Each row comes from the steps of one walk. Every step used is in the known rows, and no mark comes twice. Write the walk behind each row, first mark first.
Known rows
gaba > supan > zemozu: [-0.08 -0.13 -0.08 -0.06  0.18 -0.11 -0.02  0.02  0.06  0.03 -0.11  0.18
  0.14  0.27  0.06  0.22 -0.02  0.07  0.00  0.19 -0.05  0.25 -0.02 -0.04
 -0.06 -0.24 -0.04]
tagi > supan > zemozu: [-0.17  0.00 -0.09 -0.12  0.21  0.05  0.04  0.12 -0.14  0.12  0.26  0.15
  0.16  0.02  0.41  0.29  0.05  0.02 -0.07  0.08 -0.04 -0.01  0.08  0.01
 -0.09 -0.05  0.06]
tagi > supan: [-0.04 -0.01 -0.04 -0.20  0.14  0.09  0.08 -0.07 -0.02  0.02  0.39 -0.02
  0.13 -0.09  0.07  0.20 -0.18  0.04 -0.15  0.17 -0.08 -0.07  0.20 -0.20
  0.20 -0.14  0.09]
supan > zesov: [ 0.30  0.17  0.00 -0.07  0.09 -0.10 -0.01 -0.18  0.15  0.10  0.44  0.18
 -0.20 -0.28 -0.15  0.23 -0.26 -0.04  0.03  0.23 -0.08  0.14 -0.03 -0.26
  0.19  0.09 -0.12]
lizav > veza: [ 0.28  0.10  0.08 -0.10 -0.11  0.06  0.04 -0.10  0.33 -0.03  0.50 -0.13
  0.00  0.16 -0.02  0.33 -0.50 -0.01  0.04  0.18  0.03 -0.07  0.20 -0.20
  0.18 -0.13 -0.09]
zesov > supan > zemozu: [-0.21  0.09 -0.06 -0.16  0.02  0.05  0.04  0.10 -0.12 -0.05 -0.37  0.23
  0.18  0.19  0.11  0.22 -0.05  0.09  0.14  0.26  0.03  0.17  0.00  0.04
  0.04  0.11  0.01]
lizav > veza > matenim: [ 0.44 -0.03 -0.01 -0.18 -0.05  0.09 -0.04 -0.18  0.24 -0.02  0.44 -0.18
  0.09 -0.04 -0.21  0.10 -0.44 -0.02  0.09  0.09 -0.05  0.04  0.30 -0.06
  0.33 -0.07 -0.13]
tagi > supan > pimum: [-0.34  0.04 -0.08 -0.04  0.19  0.07  0.02  0.01 -0.18  0.09  0.24 -0.25
  0.13 -0.07  0.24  0.16 -0.04  0.05 -0.20  0.18 -0.17 -0.21  0.05 -0.13
 -0.16 -0.05  0.17]
luvo > baris > zemozu > lizav > veza: [-0.36  0.15  0.09  0.17 -0.11  0.00  0.15 -0.04  0.29 -0.19  0.64 -0.17
 -0.15  0.08  0.68 -0.04 -0.13  0.16 -0.04 -0.38  0.11  0.04 -0.12  0.04
 -0.07 -0.07  0.00]
baris > zemozu > lizav > veza: [ 0.15  0.06  0.11  0.03 -0.07  0.07  0.14  0.06  0.36 -0.09  0.10 -0.21
 -0.16  0.19  0.27  0.18 -0.31  0.11 -0.07 -0.35  0.21  0.03  0.00  0.03
 -0.37 -0.19  0.05]
veza > lizav > zemozu > supan > zesov: [-0.05 -0.05  0.09  0.61 -0.02 -0.11  0.07  0.03  0.06  0.09 -0.24  0.36
 -0.13 -0.03 -0.15  0.15  0.36 -0.13  0.22 -0.26  0.23  0.17 -0.26 -0.20
 -0.17  0.16 -0.01]
pimum > supan > zemozu > baris > luvo: [-0.37  0.22  0.07  0.11 -0.04  0.11 -0.10  0.19 -0.23 -0.02 -0.13 -0.32
 -0.03  0.34  0.18  0.02  0.42 -0.16  0.00 -0.19 -0.04 -0.04 -0.16  0.47
  0.07  0.17  0.06]
pimum > supan: [ 0.01  0.02  0.01 -0.13 -0.04  0.19 -0.07 -0.05  0.16 -0.02  0.06 -0.19
  0.11  0.13 -0.11  0.06 -0.02 -0.06 -0.01  0.12  0.03 -0.01  0.09 -0.19
  0.22 -0.12 -0.04]
baris > zemozu > supan: [-0.16 -0.02 -0.05 -0.12  0.06  0.23  0.03  0.06  0.22 -0.12 -0.38 -0.21
  0.00  0.28  0.15  0.05  0.20  0.03  0.04 -0.04  0.07  0.19 -0.10  0.01
 -0.15 -0.04  0.10]
gaba > supan: [ 0.02 -0.13 -0.03 -0.14  0.11 -0.08  0.02 -0.17  0.18 -0.08  0.02  0.01
  0.12  0.16 -0.29  0.13 -0.25  0.07 -0.08  0.28 -0.08  0.19  0.11 -0.26
  0.22 -0.33 -0.01]
veza > matenim > lizav > zemozu > supan > zesov: [ 0.20 -0.21 -0.11 -0.05 -0.16 -0.12 -0.06  0.00 -0.06  0.17 -0.24  0.33
 -0.03 -0.35 -0.36  0.04  0.36 -0.25  0.19 -0.14  0.23  0.10 -0.06  0.19
 -0.32  0.23 -0.13]
veza > matenim > lizav > zemozu > baris: [ 0.24 -0.19 -0.01 -0.15 -0.13 -0.15 -0.12 -0.01 -0.13  0.12 -0.05  0.16
 -0.12 -0.34 -0.37 -0.51  0.22 -0.16 -0.04 -0.19  0.00 -0.17  0.09  0.32
 -0.03  0.09 -0.09]
veza > lizav > matenim: [ 0.77 -0.21  0.10  0.44 -0.01 -0.12 -0.04 -0.11 -0.08  0.04  0.04  0.14
  0.05 -0.13 -0.28 -0.45 -0.16  0.10  0.12 -0.07 -0.12 -0.03  0.24 -0.45
  0.40  0.04 -0.05]
gaba > supan > zemozu > lizav > veza: [-0.31 -0.06  0.05  0.25  0.02 -0.13  0.11  0.04  0.20 -0.01 -0.07  0.13
  0.09  0.29  0.13  0.52 -0.20  0.04 -0.05 -0.17  0.19  0.07 -0.08  0.10
 -0.38 -0.31  0.02]
zemozu > baris > luvo: [ 0.15  0.26  0.12  0.01  0.01  0.03  0.00 -0.03 -0.23 -0.10  0.18 -0.29
 -0.22  0.03 -0.22 -0.12 -0.07 -0.07 -0.12  0.00 -0.21 -0.09 -0.03  0.17
  0.41  0.11  0.07]
zesov > supan: [-0.10  0.09 -0.01 -0.23 -0.06  0.09  0.08 -0.09 -0.01 -0.15 -0.23  0.07
  0.15  0.08 -0.23  0.13 -0.28  0.10  0.06  0.36  0.00  0.11  0.13 -0.18
  0.32  0.02  0.05]
luvo > baris: [-0.14  0.15 -0.01 -0.01  0.03 -0.02 -0.01 -0.18 -0.01 -0.11  0.78  0.04
 -0.06 -0.20  0.24 -0.19 -0.09  0.08 -0.02  0.21 -0.20  0.02 -0.03 -0.25
  0.58  0.03 -0.10]
matenim > lizav: [ 0.48 -0.07 -0.01 -0.26 -0.08 -0.08 -0.05 -0.06 -0.22  0.08  0.20  0.30
 -0.07 -0.26 -0.36  0.04 -0.22 -0.07 -0.14  0.22 -0.02 -0.07  0.14 -0.17
  0.00 -0.05 -0.12]
matenim > lizav > veza: [ 0.40 -0.04  0.07 -0.20 -0.25 -0.07  0.01 -0.07  0.04  0.05  0.41  0.16
 -0.01 -0.01 -0.20  0.32 -0.45 -0.11 -0.06  0.16  0.12 -0.13  0.23 -0.14
 -0.12 -0.10 -0.16]

Write each row's walk
[-0.67  0.06 -0.07  0.00  0.02  0.15  0.04 -0.04  0.16 -0.23  0.16 -0.19
  0.00  0.15  0.58 -0.18  0.36  0.08  0.07 -0.06 -0.02  0.19 -0.22  0.01
  0.16  0.07  0.04]  luvo > baris > zemozu > supan
[-0.02  0.08  0.10  0.05 -0.05 -0.04 -0.01  0.05  0.22  0.02  0.07 -0.08
 -0.20  0.04 -0.01 -0.28  0.12 -0.07  0.01 -0.09 -0.02 -0.19 -0.05  0.10
  0.11  0.00  0.02]  lizav > zemozu > baris
[-0.37  0.12 -0.05 -0.10 -0.01  0.07  0.02 -0.01 -0.15 -0.08 -0.39 -0.17
  0.16  0.09 -0.08  0.09 -0.14  0.11  0.02  0.37 -0.10 -0.04 -0.02 -0.08
 -0.05  0.11  0.11]  zesov > supan > pimum
[-0.45  0.02 -0.09  0.03  0.12  0.21 -0.03  0.14  0.08 -0.05 -0.50 -0.46
  0.01  0.30  0.32  0.00  0.33  0.05  0.00 -0.02 -0.02  0.05 -0.26  0.09
 -0.51  0.06  0.17]  baris > zemozu > supan > pimum
[ 0.64 -0.21 -0.10 -0.34 -0.02 -0.05 -0.14 -0.14 -0.32  0.09  0.13  0.26
  0.03 -0.47 -0.54 -0.19 -0.15 -0.08 -0.09  0.14 -0.09  0.01  0.23 -0.03
  0.15  0.00 -0.16]  veza > matenim > lizav
[ 0.58 -0.11  0.04 -0.12 -0.21 -0.13 -0.09  0.13 -0.43  0.04 -0.05 -0.07
 -0.15 -0.17 -0.40 -0.47  0.24 -0.17 -0.01 -0.29  0.00 -0.11  0.11  0.52
  0.00  0.18 -0.04]  veza > matenim > lizav > zemozu > baris > luvo
[-0.34  0.14  0.00  0.09  0.04  0.03  0.11  0.14 -0.25 -0.06 -0.56  0.30
  0.07 -0.03  0.02  0.23  0.00  0.11  0.00 -0.06  0.14  0.05 -0.16  0.15
 -0.16  0.07  0.11]  zesov > supan > zemozu > lizav
[-0.80  0.22  0.01 -0.03  0.03  0.01  0.02  0.02 -0.10 -0.08 -0.41  0.17
  0.04  0.11  0.10  0.05  0.13  0.00  0.04  0.14 -0.07  0.00 -0.14  0.28
  0.12  0.21  0.08]  zesov > supan > zemozu > baris
[-0.69  0.00 -0.02  0.07  0.19 -0.16 -0.05 -0.06  0.09  0.00 -0.15  0.12
  0.02  0.18  0.06  0.05  0.17 -0.03 -0.09  0.07 -0.14  0.08 -0.16  0.19
  0.02 -0.13  0.03]  gaba > supan > zemozu > baris
[-0.24  0.06  0.02  0.20  0.06  0.13 -0.05  0.17 -0.10  0.08 -0.28  0.04
  0.01  0.02  0.14  0.16  0.25 -0.05 -0.07 -0.28  0.17 -0.06 -0.19  0.14
 -0.27 -0.07  0.03]  pimum > supan > zemozu > lizav
[ 0.62 -0.07  0.08  0.21 -0.02 -0.04  0.03 -0.04  0.00  0.03 -0.04 -0.06
 -0.05 -0.27 -0.21 -0.32 -0.20  0.10  0.00 -0.17 -0.05 -0.23  0.15 -0.18
  0.19  0.01  0.03]  zemozu > lizav > matenim
[ 0.83 -0.31 -0.07 -0.29 -0.15 -0.11 -0.10  0.07 -0.17  0.15  0.01  0.23
  0.01 -0.26 -0.37 -0.34  0.04 -0.07  0.06 -0.06  0.11  0.01  0.23  0.11
 -0.12 -0.01 -0.16]  veza > matenim > lizav > zemozu
[ 0.61 -0.16  0.04  0.10  0.00 -0.01  0.05  0.08  0.18 -0.03 -0.23 -0.22
 -0.08 -0.02  0.17 -0.48 -0.06  0.22  0.03 -0.38  0.03 -0.01  0.10 -0.03
 -0.16 -0.01  0.07]  baris > zemozu > lizav > matenim
[ 0.13 -0.11  0.02  0.30 -0.06  0.04 -0.07  0.18 -0.01  0.11 -0.37 -0.09
  0.15  0.06  0.20 -0.19  0.28  0.00  0.12 -0.37  0.13 -0.16  0.02  0.11
 -0.17  0.07  0.01]  pimum > supan > zemozu > lizav > matenim
[ 0.08 -0.06  0.08 -0.06 -0.20 -0.16 -0.04  0.08 -0.05  0.10  0.02  0.21
 -0.21 -0.14 -0.19 -0.28  0.16 -0.17 -0.09 -0.10  0.07 -0.26 -0.01  0.18
 -0.19  0.04 -0.05]  matenim > lizav > zemozu > baris
[ 0.48 -0.06  0.02  0.29  0.05 -0.08 -0.02  0.15 -0.10  0.13 -0.17  0.09
 -0.02 -0.16  0.14 -0.22  0.02  0.10  0.09 -0.25  0.00 -0.17  0.01  0.05
 -0.11  0.11 -0.01]  supan > zemozu > lizav > matenim
[-0.45  0.11 -0.06  0.14  0.11  0.18 -0.06  0.02 -0.09  0.00 -0.34 -0.31
  0.05  0.05 -0.06  0.17  0.19 -0.08 -0.03  0.20 -0.09 -0.17 -0.21 -0.05
 -0.16  0.08  0.12]  zemozu > supan > pimum
[-0.25 -0.09 -0.07  0.01  0.16 -0.09 -0.03 -0.09  0.02 -0.01 -0.10 -0.22
  0.13  0.17 -0.12  0.09 -0.12  0.09 -0.11  0.30 -0.18  0.06 -0.04 -0.18
 -0.16 -0.23  0.06]  gaba > supan > pimum
[-0.75  0.18 -0.08  0.08  0.04  0.00  0.06 -0.13  0.26 -0.12  0.32 -0.02
 -0.14 -0.04  0.63  0.02  0.38  0.00  0.15 -0.09  0.01  0.32 -0.36 -0.01
  0.05  0.25 -0.03]  luvo > baris > zemozu > supan > zesov
